Each row was made from one small tree. Brackets hold a mark, then the marks that hang from it, in the order of their numbers. Every link used is in the known rows. Write each row's tree.
Known rows
(q881 q999): [ 0.50 -0.02 -0.13  1.48 -1.57 -0.84  0.73 -0.40 -0.26 -0.02  0.80 -0.87
  0.36 -0.32 -0.53  0.83 -0.53  0.69 -0.63 -0.75 -0.13  0.92]
(q282 (q881 (q808 q904 q999))): [-2.34 -1.78 -1.59 -0.44 -0.02 -2.05  0.33  0.19 -0.87  0.13 -0.86 -1.84
 -1.32 -2.66 -0.88  2.55 -0.58  0.00  0.16  0.87 -0.28  1.72]
(q904 q247 q808 q881 (q999 q451)): [-1.47  2.45 -2.14  1.37 -2.68 -0.70  2.10 -2.92  0.86  1.46  5.28 -6.93
  1.40 -0.16 -0.65  3.28  0.14 -1.37  3.87 -1.12 -1.38  0.78]
(q999 (q451 q247) (q904 (q808 q282))): [-2.46  1.01 -0.98 -0.10  0.44 -1.34  1.02 -0.20  0.33  0.09  2.93 -2.80
 -0.52 -1.16 -0.38  1.22 -1.05  1.53  1.65 -2.11 -1.80 -1.33]
(q904 q247 (q999 q451)): [-0.51  1.76 -0.81  0.29 -1.66 -0.21  1.25 -1.74  1.18 -0.42  2.55 -2.73
  0.05  0.52 -0.35  1.78 -0.97  1.09  0.37 -0.58 -0.12 -0.30]
(q999 q247 q451): [-0.72  2.34 -0.26 -1.80  2.08 -1.41  0.69 -1.62  0.40  1.00  1.32 -0.42
 -0.69  1.43 -0.41  1.37 -1.62  0.33 -2.63 -1.45 -0.56 -1.56]
(q808 (q282 (q881 (q999 q451))) q904): [-1.47 -0.95 -3.45 -1.06 -0.89 -1.09  2.00  0.11 -1.24 -1.95  1.13 -0.72
 -1.66 -2.39 -0.34  2.12  0.45 -0.54  1.70  1.07 -0.60  0.20]
(q808 (q282 q881) (q999 q247 q451 q904)): [-2.76  1.48 -3.06 -2.88  0.85 -2.58  1.04 -1.14 -1.24 -0.09  1.06 -1.23
 -2.67 -3.03  0.77  2.15 -2.14  1.03  0.88 -0.27 -1.34 -1.75]
(q904 (q808 q282) q881 (q999 q247 q451)): [-1.79  2.96 -3.91 -0.58 -1.13 -1.43  2.18 -2.84  0.29  1.72  4.31 -5.23
 -0.22 -1.13 -1.19  2.80 -0.39 -1.30  4.00 -0.73 -1.21 -0.87]
(q808 q282 (q904 q247 q881) (q999 q451)): [-2.04  0.02 -7.57 -1.26 -1.75 -1.03  1.51 -0.14 -2.17 -2.74  3.04 -3.02
  1.08 -4.50  1.30  2.26 -0.32 -2.58  4.64  0.05 -1.37 -1.24]
(q451 q247 (q904 q808 q881)): [-3.47  0.45 -1.09  0.39 -0.81  0.07 -0.11 -0.19  3.09  1.37  1.49 -3.33
  2.20 -1.15 -3.53  3.35 -0.69  0.26  3.56 -0.98 -1.35  1.90]
(q904 q808): [-0.79  0.16 -0.97  1.54 -0.29  0.00  0.24 -0.40 -0.23  0.03  1.31 -2.14
  0.75 -0.70  0.19  1.15  0.29 -0.59  1.52 -0.44 -1.20  0.10]
(q999 (q881 q808)): [-0.91 -0.39 -0.62  0.22  0.93 -2.56  0.41  1.04 -0.26  1.27  0.70 -1.97
 -0.26 -1.11 -0.10  1.09 -0.74  0.25 -0.16 -1.42 -0.99  0.09]
(q451 q247 (q904 q881)): [-2.93  0.33 -0.43 -0.71 -0.61  0.08 -0.28  0.09  3.26  1.36  0.56 -1.84
  1.67 -0.65 -3.62  2.55 -0.89  0.71  2.47 -0.70 -0.51  1.83]
(q451 (q904 q247 (q881 (q808 q282) q999))): [-1.89  1.46 -1.19  0.95 -1.50 -1.05  1.19 -0.34  2.51  0.95  1.99 -4.07
  1.61 -0.81 -2.34  4.04 -0.89 -0.32  2.98 -0.35 -1.28  1.92]
(q451 (q904 (q808 q282))): [-1.97  1.09 -1.43  0.06 -0.22  0.13  0.53  0.26  1.98 -0.16  0.88 -1.68
  0.83 -1.27 -1.47  2.68 -0.56  0.04  3.16  0.16 -1.71  0.23]
(q881 q808): [-0.83 -0.81 -1.02  1.30  0.50 -1.44 -0.21  0.81  0.10  0.34 -0.53 -1.92
  0.27 -1.21 -0.95  1.12 -0.82  0.24  0.15 -0.13  0.00  0.47]
(q881 (q999 q904)): [ 0.09  0.56  0.57  1.38 -1.59 -1.39  1.11 -0.30 -0.38  0.10  1.66 -1.33
 -0.20 -0.34 -0.23  0.64 -0.63  1.32 -0.28 -1.59 -0.94  0.51]
(q904 q247 q808): [-1.16  0.90 -0.79  2.82 -0.91  0.42  0.57 -1.08  0.44 -0.70  2.65 -3.69
  1.43 -0.01  0.69  2.53  0.27 -0.49  1.59 -0.65 -1.65  0.43]
(q904 (q999 q808)): [-0.61  1.30 -0.86 -0.53 -0.40 -0.69  0.86 -0.73 -0.05  0.93  1.07 -1.50
 -1.11 -0.26 -1.19  0.78 -0.79  1.53  0.18 -0.60  0.30 -0.44]
(q881 (q808 q282 (q904 q247)) (q999 q451)): [-1.19 -0.60 -4.35  2.11 -1.28 -2.54  1.83  0.50 -0.69 -1.77  2.18 -3.83
  0.58 -2.63 -0.99  3.25 -1.31  0.12  0.97 -0.80 -0.86  0.22]
(q451 q247 (q904 q999)): [-2.84  0.34 -0.83 -0.48 -1.18  0.42 -0.38  0.11  3.65 -0.04 -0.06 -0.96
  0.90 -1.02 -3.88  2.42 -1.77  2.69  1.76 -0.53 -0.20  1.03]

Which tree is each row?
[-1.63 -0.43 -2.49  0.42  0.32 -2.63 -0.06  0.81 -0.89  0.15  0.26 -2.71
  0.23 -2.95 -0.11  1.29 -2.09  0.56  0.61 -1.16 -0.85 -0.49]
(q881 (q808 (q999 q451 q904)))
[-0.95  0.76 -2.01  2.51 -2.10 -1.64  1.49 -1.04  0.37  0.89  3.02 -5.52
  1.29 -1.00 -0.87  3.19 -0.09 -1.09  2.67 -0.45 -0.59  1.82]
(q904 q247 (q881 (q808 q282) q999))
[-1.88  3.21 -0.16 -1.31  1.91 -2.27  2.28 -0.53 -0.55  1.08  3.92 -3.23
 -2.01  0.26  0.46  1.90 -1.27  1.75  0.01 -2.37 -1.68 -2.09]
(q999 q451 (q808 q282) (q904 q247))
[-1.65  0.64  1.84 -1.20  0.33 -2.24  1.64 -1.17  0.49  2.49  0.68 -1.85
 -2.10  0.26 -1.93  3.17 -1.02  1.49 -1.89 -0.31 -0.31  2.06]
(q282 (q881 (q999 (q451 q904) q808)))
[-2.48  2.51 -0.58 -2.01  0.46 -0.93  1.10 -0.89  2.38  1.27  0.63 -1.30
 -1.31 -0.26 -2.89  3.44 -1.67  1.83  0.79 -0.12 -0.81  0.17]
(q451 (q904 (q999 q247 (q808 (q282 q881)))))
[-2.17  2.60 -0.63 -2.00  3.12 -1.86  1.19 -1.36 -0.44  1.88  0.87 -0.94
 -2.99  0.44 -1.01  2.75 -1.18  1.35 -1.80 -0.57 -0.48 -1.10]
(q999 q247 (q808 (q282 q881)))
[-3.33 -0.05 -0.93 -0.07 -0.37 -0.62 -0.39  0.51  3.33  1.52  0.30 -2.76
  1.81 -1.26 -4.10  3.10 -1.28  0.78  2.54 -0.75 -0.54  2.06]
(q451 q247 (q904 (q881 q808)))
[-1.69 -0.27  0.87  0.58  0.18 -2.67  0.88 -1.10  0.29  1.78 -0.27 -2.29
 -1.85 -0.44 -1.93  3.34 -1.16  1.30 -2.03  0.08 -0.12  2.27]
(q282 (q881 q808 (q999 q247)))
[-1.82 -0.35 -3.58 -0.19 -0.56 -1.89  0.29 -0.04 -0.39  1.29  1.15 -3.75
  0.82 -2.88 -1.08  1.62 -0.74 -1.26  3.22 -0.23 -0.11  0.54]
(q904 (q881 (q808 q282 (q999 (q451 q247)))))
[-2.53 -0.79 -0.21 -1.03  0.49 -2.35  0.30 -0.19  0.46  1.50 -0.94 -2.13
 -1.36 -1.97 -1.52  3.02 -1.47  0.72 -0.19  0.65 -0.31  1.80]
(q282 (q881 (q808 (q999 (q451 q904)))))
[-1.79  3.53  1.04 -1.36  1.42 -2.67  2.39 -1.29 -0.46  3.07  4.82 -4.72
 -1.04  1.21 -0.09  2.04 -0.78  0.46 -0.04 -3.13 -1.75 -0.70]
(q999 q451 q808 (q904 q247 q881))
[-1.06 -0.30 -1.63  0.02  0.91 -2.51  0.61  1.21 -0.37  0.79  0.75 -1.94
 -0.69 -1.79  0.07  1.18 -0.69  0.25  0.83 -0.93 -0.94 -0.38]
(q999 (q881 (q808 q282)))
[-2.51 -0.79 -3.17 -0.96  1.33 -3.08  0.97  1.29 -0.08  0.14  1.84 -2.61
 -0.25 -2.31 -1.00  2.03 -1.53  0.75  0.36 -2.05 -1.08 -0.84]
(q999 (q451 q247) (q881 (q808 q282 q904)))
[-2.10  1.68 -1.35 -0.08 -1.08 -0.86  1.05 -0.01  2.82  0.03  1.57 -2.80
  0.44 -0.96 -1.90  3.51 -1.47  1.34  2.41 -0.45 -1.34  0.47]
(q451 (q904 q247 (q999 (q881 (q808 q282)))))
[-1.71  2.38  0.34 -2.37  2.35 -1.74  1.24 -0.15  0.90  2.34  1.58 -1.68
 -0.62  0.67 -1.77  2.36 -1.79  1.08 -1.17 -1.75 -0.84 -0.59]
(q999 (q451 q904) q808)
[-1.04 -0.45 -4.88 -0.93 -1.06 -0.17  1.50  0.48 -1.36 -1.80  1.87 -1.28
  0.08 -2.49  0.06  0.88  1.39 -2.50  4.26  0.87 -0.68 -0.55]
(q808 q282 (q904 q881))
[-2.04  2.72 -0.50 -0.67 -1.23 -0.45  1.39 -1.16  2.66  1.78  2.54 -3.77
  0.79  0.19 -2.55  3.56 -0.81  0.31  2.64 -0.68 -1.01  1.25]
(q451 (q904 q247 q881 (q999 q808)))
[-1.35  1.40  0.37  1.08 -0.69 -1.57  1.12 -0.45  0.26  1.11  2.90 -4.11
  0.21 -0.12  0.00  1.48  0.03 -0.21  1.96 -1.48 -1.52  0.56]
(q999 (q904 q247 (q881 q808)))
[-1.33  1.44 -1.17  2.33 -1.63 -0.11  1.20 -1.87  0.36  1.15  4.07 -5.74
  2.03  0.01  0.20  2.90  1.10 -2.34  3.54 -0.76 -1.73  1.41]
(q904 q247 q808 q881)
[-1.63  0.94 -3.07  0.45  0.20 -1.08  0.16 -1.08 -0.93 -0.12  1.68 -2.55
  0.87 -1.95  0.63  2.00 -1.33 -0.55  0.90 -1.24 -1.70 -0.99]
(q904 (q808 (q999 q247 q451)))
[-1.25 -1.18 -3.29  1.12 -0.63 -1.39  0.45  0.99 -0.43 -1.19  0.26 -2.25
  0.37 -2.29 -1.28  1.56 -0.54 -0.13  1.24 -0.10 -0.26  0.20]
(q881 (q808 (q904 q999)))
[-1.78  2.21 -0.61 -1.55 -0.81 -0.76  1.18 -0.67  2.18  2.27  1.62 -2.70
  0.33 -0.32 -2.90  2.59 -0.80  0.21  2.59 -0.52 -0.70  1.04]
(q451 (q904 q881 (q999 q808)))
[-2.43  1.21 -3.08 -0.44 -1.12 -0.48  0.67 -0.21  1.27  0.76  1.68 -3.24
  1.54 -2.62 -1.36  3.05 -0.58 -1.32  5.01  0.00 -1.90  0.70]
(q451 (q904 (q808 q282 q999) q881))
[-0.90  0.86 -2.29  0.97 -0.84 -2.32  1.21 -0.93 -0.14  1.82  1.88 -3.90
  0.37 -1.22 -1.53  2.34 -0.53 -1.06  1.75 -0.59 -0.38  1.04]
(q904 (q881 (q808 q282) (q999 q247)))
[-1.12  0.31 -0.94 -0.65 -0.16 -1.07  1.20 -0.87 -0.09  0.08  0.21 -0.58
 -2.28 -1.02 -0.57  1.95 -0.30  0.78  0.52  1.11 -0.04  0.36]
(q808 (q282 (q881 (q999 q247))))
[-1.75  1.47 -0.67 -0.01 -0.59 -1.57  0.81 -0.37  2.25  1.93  1.14 -2.96
  1.27 -0.51 -2.93  3.41 -1.23 -0.27  1.65 -0.80 -1.15  1.72]
(q451 (q904 (q881 q808 (q999 q247))))
[-1.77  1.29 -4.25 -1.30 -0.95 -1.65  1.12 -0.45 -1.37 -0.74  2.59 -2.82
 -0.27 -3.48  1.53  1.24 -1.28 -0.40  3.69 -0.67 -1.42 -1.69]
(q808 q282 (q999 q451 (q904 q247 q881)))
[-1.69  0.86 -0.05  0.42 -0.12 -1.02  1.16 -0.22 -0.39  0.15  2.00 -2.26
 -1.40 -1.14  0.49  1.09  0.20  0.66  2.27 -0.63 -1.92 -0.42]
(q999 (q904 (q808 (q282 q881))))
